Each row comes from the steps of one path. Every step used is in the known rows, and no mark comes twice. Write the path behind each row, first mark first.
Known rows:
lemup/datu: [ 16 -20   0   3 -14  23 -24  22 -13  25  21  10   2  -4  15 -19  13  16
 -27   2  30  46   9   8 -14  19   2 -11]
tuliz/datu/lemup/gaki/bona/furu: [  2 -12  13   4 -18 -16 -13   3  -7  60   1  -7 -15  -8  25 -18   9  12
 -16  -1  14  17   5 -30 -12   8  -5 -17]
lemup/runetot/gubet/dimik/bona/furu: [ 19 -10  -3   5 -11   8  26   0  18  -9   6  10   0 -15  14  17  -7  11
 -27  14  23   1   2 -38  -7   3  -5 -42]
lano/keneb/gaki/lemup/runetot: [ 45 -25   6   3 -21  -1 -34 -13   6  21  -6  -1  -7   0  25  11  29  -6
   3  23  19  39  19 -18 -10  16  32 -16]
tuliz/datu: [ 26 -16  12  -3 -15   1  -6   8  -3  29  21   8  -4  -4  20 -26  -1   5
 -33  16  21  41  -1 -13 -14  15   2 -16]
lano/zazu: [ 34  -3   8  -2 -19   6 -28  11   3  25  25   6 -15   2  27 -30  12  16
 -36  19  40  51  -5  -5   3  14  16 -24]
furu/bona/gaki/lemup: [  7 -18  13  -8 -42   2 -46   9   6  20  24   2 -10  -3  31  -3  -5  42
 -31  15  31  31  20 -28  -1  19  -7 -17]
bona/gaki/keneb: [ 12 -18   5 -17 -14  24 -29  -4   0  27   4   9  -5  11  17   2  -6  27
 -37  22  40  38  11  -8   0  23  -5  -5]
lemup/runetot/gubet/dimik: [ 54  -8   4   4  -5   8  19  17  10 -15  14   6   6   2  22  16   6   1
 -28  19   4  14   7 -24  -4  13  11 -38]
datu/tuliz: [ 23  -8  13  -6  -3   4 -10  11   0  47  23   8 -12  -4  23 -14   8  14
 -34  15  26  40  -8   3 -13  20   0 -22]
lano/keneb: [ 28  -8  13  -3 -12  11 -25  -2  -8  17  21   7 -10   7  20 -20  11   7
 -23  21  33  56   1   5  -2  20  16 -23]
lemup/datu/tuliz: [ 16 -16   6  -3  -3  10 -18  17  -4  49  23   5  -3  -9   9 -17   8  12
 -28   1  20  43  -2  14 -25  22  -7 -22]
gubet/dimik: [ 32   0   7   1 -16  12   1  19   8  -1  21  11  -4   3  20  -6   4  21
 -33  14  29  42  -5 -21  -3  10   2 -20]
lano/zazu/datu/lemup: [ 37   5  24  -7 -19  -5 -29   8 -11  31  23  -7 -36  -2  32 -47  37   6
 -27   2  36  48  -8   9  -9  12  13 -18]
datu/lemup/gaki/keneb: [ 19  -9  -1 -10  -8  10 -19  -8  -4  56 -12   1 -19  12  14   6  22  15
 -25  18  30  37  15  -6  -7  16   7 -11]
runetot/gubet: [ 28 -15   7  -4  -8  11 -10  16 -21   1  25  16  -3   7  29  -8  15   5
 -30  26  24  20  10  -2   7  18   7 -29]
furu/bona/gaki/keneb: [ -3 -11   1 -23 -27  13 -41   6  13  30  12  10 -11   5  13  -5 -14  39
 -46  15  45  35  13 -22   4  22 -11  -8]
datu/lemup/gaki: [ 29  -5   6  -3 -10   5 -14   0  -6  57   6  -1 -21   6  33  -6  26  24
 -22  14  22  33  15  -5  -9  10  12 -18]
lemup/runetot/gubet: [ 43 -18   2   1  -4  10  -1  11  -5   8  14   9   4   0  32   8  14   0
 -28  22   8  14  16  -5  -3  19  16 -33]
lemup/runetot/gubet/dimik/bona/gaki/keneb: [ 26 -18  -2 -12  -5  20  13 -14  18   1  -9   4  10   4  -2  35 -17  18
 -32  21  21   2   9 -44  -4  15  -8 -30]
tuliz/datu/lemup/gaki/bona: [ 20 -10  15   0 -11 -11 -20   8 -11  62   4  -6  -8   1  22 -16  16  11
 -20   4  10  21   4 -29 -16  16   5 -20]
datu/lemup/runetot/gubet/dimik: [ 56  -4   5  -2  -3   8  32  13   1   9  15   1 -10   0  27  11  19   2
 -18  12   6   3  12 -24  -6  15  12 -38]
zazu/datu/lemup: [ 26  -4  22  -6 -14   0 -14  11 -21  27  20   1 -28  -2  36 -29  37  12
 -26   0  29  40   2  11 -14  12   6 -15]
gaki/lemup/runetot/gubet/dimik/bona/furu: [ 23 -19   3  13 -23   3  17  -3  12 -20   0   3   1 -21  15  32  -3   4
 -19  18  16  -4  11 -47 -11   5  -7 -46]
gubet/runetot: [ 40 -10   7   0 -21   9  -5  12  -2  13  21  15   0   3  33 -10   4  11
 -43  23  26  30   8  -9   3  12  19 -16]
gaki/lemup: [ 26 -20  13   6 -25  12 -25  12 -12  11  15   8  -4  -3  31   1  16  13
 -25  20  29  39  12 -13  -7  16   7 -20]
lano/keneb/gaki/lemup/datu/tuliz: [ 24 -26   6  -2 -14  -4 -46  -6  -6  45   6  -2 -10  -4   3  -7  24  -9
   6  12  25  46   7   0 -22  25   8 -15]
gaki/keneb: [ 16 -14   0 -10 -11  22 -23   6  -6  19   5  16  -5   6  14  -2   9  11
 -39  20  42  44   4  -4  -1  19   1  -9]

Write each row's path:
[  6  -8   6 -15 -30   7 -35  10   9  30  32   7 -12   1  30 -19  -8  48
 -41  13  34  34  10 -19   4  18  -5 -14] : furu/bona/gaki
[ 25 -25   2   0 -26   3 -37   6 -12  21   7  14  -9  -1  32   3  31  12
  -9  23  33  34  15 -24   1  12  14  -5] : keneb/gaki/lemup
[ 19 -26  13   6 -14   7 -27  17  -3  40  16  -1  -1 -13  11  -3  13   4
 -19   4  16  40   7   4 -29  23  -7 -25] : gaki/lemup/datu/tuliz
[ 23  -6   2  -5  -8  12  12   8  -9  -8  24  16   2   0   9   5   2  17
 -32  22  31  10  -2 -36   1   9  -4 -34] : runetot/gubet/dimik/bona
[ 21 -25  18   0 -29  14 -30   0  -5  15  14  -1  -6   2  36   2   0  29
 -22  23  27  33  19 -18  -4  19   0 -13] : bona/gaki/lemup
[ 49 -19  10  -6  -2  -4  23   3  -8  40  12  -4 -13  -6  25 -11  17 -13
 -20  14   0   3  15 -16 -17  19  10 -33] : tuliz/datu/lemup/runetot/gubet
[ 18 -30   1   0 -14   1 -39  12  -5  49   7   5  -6  -9  12  -1  26   4
  -3   7  24  32  11  -8 -20  21   0  -9] : keneb/gaki/lemup/datu/tuliz
[ 29 -20  12   3 -25  15   1 -10  26   9  -1  -9   5 -11  19  31 -13  36
 -21  13  16  17  11 -52 -21   9  -1 -31] : gubet/dimik/bona/gaki/lemup/runetot
[ 51 -29   3   2 -15  -5 -29 -13  -6   5  -2   1  -3   5  25  16  30 -20
   6  34  12  18  26 -19   0  21  32 -29] : lano/keneb/gaki/lemup/runetot/gubet
[ 17  -7   9   2 -10   4 -28  12 -18  53   8  -1 -10   5  29  -4  29  24
 -18   6  19  21  11 -18  -3  16  11 -20] : datu/lemup/gaki/bona
[ 13 -27   5   2 -22  17 -10   5  -8  -8  15   0  12  -3   2  18  -9  23
 -15  12  21   7  18 -40 -14  16 -18 -33] : runetot/gubet/dimik/bona/gaki/lemup/datu
[ 23  -5  27  -6  -6 -10 -20   9  -1  30  21   2 -16  -5  23 -23  19   4
 -37   5  20  49 -15  16 -21  15  -3 -19] : zazu/datu/tuliz
[  1 -25   5  -1 -40   9 -52  18   3  24  22  -2  -1  -8  20  -7  -5  38
 -25   0  28  30  26 -20 -14  23 -13 -14] : furu/bona/gaki/lemup/datu
[ 51 -21  12   4 -20   8   5   5  16 -18   7  -7   8   2  27  33  -5  10
 -15  26  -2   6  22 -40  -6  17   3 -38] : bona/gaki/lemup/runetot/gubet/dimik
[ 39 -19   6   8 -15   7  13   2   7 -14   4   2  10  -9  16  33   5   4
 -20  21   9   2  11 -47 -15  11   4 -45] : gaki/lemup/runetot/gubet/dimik/bona
[ 35  -7   6 -12  -6  16  30 -10   6  27  12  -4 -10  -3  21  17   0  27
 -17  11  14 -10  13 -39 -10  14  -1 -39] : datu/lemup/runetot/gubet/dimik/bona/gaki
[ 22 -21  14  -3 -21  11  -1  -3  -6 -13  15   2   3   1  15  22  -9  26
 -21  26  23   4  12 -52  -2  14 -13 -34] : runetot/gubet/dimik/bona/gaki/lemup
[ 13 -12   7   7 -12   3 -39  17  -8  30   6   5   7   8  24   2  16  23
 -29  12  17  32   5 -19   0  14  11 -20] : lemup/gaki/bona
